What can hang from each mark:
V: R S
R: V
L: G J R
J: L
E: G R
G: E V W
X: G
A: G

Each row was made from one small tree. The marks that hang from a mark follow it in brackets, in alphabetical order. Every link used is in the known rows. Write each row's tree.
Known rows:
L(G(E(R)) J): .21; .20; .00; -.13; -.12; -.09; -.29; -.43; .17; .49; .04; -.05; .34; -.39; -.23; -.10; -.10; .15; -.25; -.19; .18; -.03; .64
A(G(E(R(V)))): .27; .17; -.13; -.09; .11; .01; -.09; -.32; .00; .37; .11; -.18; .43; -.27; -.39; .09; -.08; .19; -.17; -.10; .10; .20; .61
L(G(E) J R(V(S))): .37; .21; -.06; -.28; .01; .07; -.42; -.45; .28; .51; -.06; -.14; .43; -.23; -.19; .09; -.12; .02; -.25; .02; .28; .01; .74
X(G(E(R(V)) W)): .13; .33; -.11; -.13; .00; .07; -.14; -.50; .22; .40; -.16; -.22; .55; -.31; -.42; .17; -.33; -.07; -.16; -.13; -.20; .15; .67
A(G(E(R) V)): .24; .25; -.17; -.09; .04; .00; -.04; -.38; .00; .32; .03; -.22; .31; -.24; -.39; .04; -.28; .12; -.28; -.09; .07; .09; .68
G(E V(S)): .25; .26; -.26; -.36; -.06; .20; -.16; -.38; .11; .15; -.23; -.11; .14; -.19; -.39; .13; -.43; -.01; -.18; .09; -.26; -.05; .69
J(L): .26; .31; -.08; -.31; -.18; -.11; -.41; -.14; .16; .24; -.18; -.02; .09; .03; -.16; -.02; -.04; .29; .17; .17; -.13; -.03; .59
A(G(V(R))): .32; .29; -.23; -.23; -.02; .05; -.13; -.22; .01; .23; .01; -.13; .17; .04; -.35; .14; -.27; .21; -.04; .14; -.08; .07; .74
X(G(E(R) V)): .15; .27; -.24; -.20; -.10; .10; -.09; -.47; .12; .35; -.14; -.22; .29; -.26; -.34; .04; -.46; -.04; -.23; -.05; -.21; .01; .63
E(R(V(S))): .45; .13; .04; -.28; .08; .00; -.30; -.26; .13; .23; .06; .06; .16; -.13; -.43; .15; -.10; .08; -.06; .06; -.33; .07; .63
L(R): .15; .26; -.19; -.27; -.13; -.03; -.48; -.40; .02; .34; .03; -.20; .14; -.06; -.18; .03; -.17; .16; .03; .31; .02; .07; .65
R(V(S)): .49; .14; -.11; -.38; .08; .10; -.35; -.18; .20; .14; -.07; .07; .17; -.02; -.38; .26; -.13; .13; .09; .20; -.29; .13; .63
X(G(E)): .01; .24; -.33; -.27; -.16; .15; -.14; -.40; .07; .37; -.13; -.20; .40; -.25; -.29; .05; -.32; .08; -.01; .02; -.13; .13; .59
J(L(G(E) R(V(S)))): .35; .35; .03; -.33; -.16; .03; -.47; -.25; .27; .44; -.24; -.15; .40; -.02; -.10; .04; .07; .08; -.06; .12; .06; -.07; .70
E(G(W) R(V)): .51; .39; .23; .00; .14; -.15; -.33; -.48; .18; .37; .00; -.12; .37; -.23; -.38; .26; -.24; .00; -.11; -.18; -.11; .16; .59
G(E W): .04; .37; -.16; -.15; -.07; .04; -.27; -.50; .15; .28; -.21; -.22; .42; -.30; -.38; .14; -.26; .07; -.07; -.01; -.10; .10; .66
E(G(W) R(V(S))): .50; .38; .27; -.13; .12; -.06; -.27; -.45; .15; .34; -.03; -.06; .39; -.20; -.45; .27; -.29; -.07; -.12; -.19; -.20; .13; .66
V(R S): .19; .23; -.15; -.56; -.17; .24; -.23; -.14; -.03; .20; -.05; .08; .12; .03; -.44; .13; -.22; .13; .13; .26; -.53; -.07; .77
L(J R): .21; .22; -.21; -.24; -.04; -.10; -.46; -.45; .09; .40; .06; -.13; .09; -.13; -.17; -.01; -.27; .20; -.08; .20; .19; .04; .69
J(L(R(V))): .42; .33; -.07; -.29; -.05; -.09; -.54; -.21; .24; .32; -.15; -.12; .16; .09; -.10; .08; .00; .20; .09; .27; -.03; .00; .64
A(G(V W)): .26; .41; -.11; -.09; .02; -.07; -.18; -.36; .13; .21; -.12; -.20; .32; -.03; -.38; .18; -.37; .12; -.10; .04; .06; .18; .78
V(S): .18; .20; -.13; -.46; -.13; .12; -.27; -.22; .01; .16; -.08; .05; .15; -.05; -.38; .08; -.23; .11; .11; .17; -.30; .06; .69
X(G): .09; .24; -.26; -.31; -.18; .06; -.22; -.32; .09; .32; -.09; -.11; .27; -.09; -.26; .06; -.31; .12; .12; .12; -.17; .16; .61

Write each row's tree:
.57; .24; .14; -.09; .12; -.12; -.31; -.39; .10; .36; .12; -.06; .24; -.22; -.30; .18; -.16; .10; -.07; -.13; -.10; .13; .49
E(G R(V))
.32; .14; -.09; -.25; .06; .11; -.20; -.36; .10; .29; -.01; -.06; .31; -.32; -.42; .11; -.11; .06; -.16; -.04; -.24; .04; .59
G(E(R(V(S))))
.32; .48; .07; -.17; -.13; -.07; -.53; -.35; .36; .46; -.30; -.23; .49; -.05; -.10; .08; .05; .05; -.08; .08; .13; -.03; .72
J(L(G(E W) R(V)))
.40; .48; .18; -.01; .00; -.18; -.26; -.55; .12; .32; -.08; -.17; .23; -.21; -.34; .15; -.46; -.07; -.21; -.17; -.13; .03; .67
E(G(V W) R)
.23; .26; -.28; -.14; .03; .05; -.07; -.35; .03; .27; -.05; -.23; .32; -.17; -.33; .09; -.30; .17; -.17; .00; .11; .14; .67
A(G(E V))
.38; .41; .01; -.31; -.27; -.07; -.41; -.13; .27; .30; -.27; -.03; .13; .11; -.11; .00; -.04; .18; .05; .15; -.16; -.18; .71
J(L(G(V(R))))
.26; .29; -.29; -.43; -.09; .30; -.11; -.32; .07; .17; -.21; -.09; .13; -.12; -.42; .16; -.41; -.01; -.16; .15; -.44; -.16; .76
G(E V(R S))
.31; .31; .10; -.03; .01; -.12; -.33; -.50; .36; .47; -.09; -.09; .48; -.38; -.32; .07; -.15; .04; -.30; -.24; .16; .02; .71
L(G(E(R(V)) W) J)
.22; .41; -.01; -.19; -.01; .10; -.13; -.53; .18; .21; -.27; -.16; .32; -.29; -.54; .16; -.49; -.19; -.37; -.11; -.32; -.09; .83
G(E(R) V(S) W)
.21; .45; -.19; -.12; -.03; .05; -.25; -.53; .27; .19; -.32; -.25; .28; -.24; -.39; .20; -.47; -.04; -.22; .01; -.15; .00; .73
G(E V W)
.07; .42; -.21; -.29; -.12; .21; -.08; -.49; .21; .27; -.37; -.23; .45; -.18; -.44; .19; -.61; -.18; -.17; -.04; -.28; .05; .79
X(G(E V(S) W))
.16; .40; -.14; -.19; .03; .11; -.03; -.41; .08; .24; -.20; -.24; .47; -.16; -.49; .19; -.42; .00; -.22; -.08; .00; .13; .83
A(G(E V(S) W))
.14; .27; -.11; -.18; -.15; -.05; -.43; -.51; .16; .57; -.01; -.22; .38; -.29; -.09; -.08; -.13; .10; -.24; .02; .39; -.02; .70
L(G(E) J R)
.37; .41; .04; -.40; -.29; .01; -.37; -.10; .24; .28; -.29; .01; .16; .14; -.16; .01; -.08; .12; .04; .15; -.23; -.19; .76
J(L(G(V(R S))))
.31; .16; -.13; -.16; .07; .03; -.24; -.38; .13; .32; .02; -.10; .27; -.34; -.37; .10; -.09; .12; -.16; -.03; -.16; .05; .53
G(E(R(V)))
.23; .40; -.07; -.21; .01; .03; -.12; -.32; .09; .19; -.16; -.15; .34; .00; -.46; .21; -.41; .03; -.10; .03; -.04; .16; .87
A(G(V(S) W))
.05; .36; -.02; -.08; -.05; -.03; -.24; -.53; .12; .35; -.11; -.20; .42; -.38; -.44; .08; -.23; .01; -.20; -.13; -.15; .04; .68
G(E(R) W)
.25; .31; .03; -.14; .08; .07; -.22; -.46; .20; .30; -.14; -.13; .46; -.34; -.52; .21; -.21; -.06; -.23; -.11; -.26; .07; .72
G(E(R(V(S))) W)
.16; .42; -.15; -.32; -.13; .12; -.16; -.42; .22; .22; -.32; -.14; .32; -.03; -.41; .20; -.60; -.14; -.06; .07; -.32; .08; .83
X(G(V(S) W))
.18; .38; -.03; -.12; .05; .06; .00; -.44; .05; .29; -.12; -.22; .48; -.23; -.53; .15; -.40; -.05; -.33; -.16; -.03; .08; .84
A(G(E(R) V(S) W))
.01; .22; -.23; -.22; -.13; .10; -.10; -.44; .04; .41; -.05; -.18; .40; -.31; -.33; -.01; -.30; .04; -.11; -.07; -.17; .09; .59
X(G(E(R)))
.21; .30; .02; -.11; .13; .05; -.06; -.38; .07; .35; -.03; -.18; .60; -.26; -.52; .19; -.19; .03; -.21; -.16; .00; .20; .77
A(G(E(R(V(S))) W))
.08; .44; -.25; -.35; -.14; .29; -.04; -.45; .18; .29; -.35; -.19; .42; -.13; -.47; .21; -.60; -.18; -.16; .02; -.42; -.03; .85
X(G(E V(R S) W))
.30; .40; .00; -.34; -.25; .02; -.31; -.21; .25; .30; -.35; -.07; .27; -.04; -.15; -.01; -.10; .09; -.07; .04; -.08; -.15; .70
J(L(G(E V(S))))
.30; .38; -.07; -.21; -.23; -.07; -.51; -.42; .18; .40; -.09; -.24; .20; .00; -.08; .02; -.17; .02; -.14; .24; .15; -.03; .73
L(G(V) R)
.16; .43; -.17; -.24; .00; .19; .00; -.36; .05; .27; -.18; -.21; .44; -.11; -.51; .22; -.42; .00; -.21; -.02; -.14; .04; .89
A(G(E V(R S) W))
.30; .25; -.18; -.15; -.02; .02; -.18; -.45; .11; .25; -.08; -.17; .12; -.30; -.35; .04; -.33; .03; -.30; -.01; -.19; -.08; .63
G(E(R) V)
.10; .41; -.15; -.12; -.09; .07; -.10; -.56; .21; .35; -.25; -.26; .43; -.27; -.40; .12; -.54; -.15; -.27; -.11; -.22; .03; .74
X(G(E(R) V W))
.34; .37; .00; -.07; .04; -.05; -.49; -.57; .39; .54; -.13; -.24; .54; -.27; -.19; .14; -.16; .00; -.30; -.04; .35; .06; .77
L(G(E W) J R(V))
.29; .40; -.02; -.38; -.27; .08; -.30; -.17; .23; .31; -.32; -.06; .25; .00; -.18; .00; -.09; .09; -.05; .08; -.20; -.21; .74
J(L(G(E V(R S))))
.18; .41; .05; -.12; -.15; -.17; -.54; -.53; .26; .52; -.08; -.19; .39; -.14; -.15; .00; -.20; .04; -.16; .05; .33; .03; .82
L(G(W) J R)
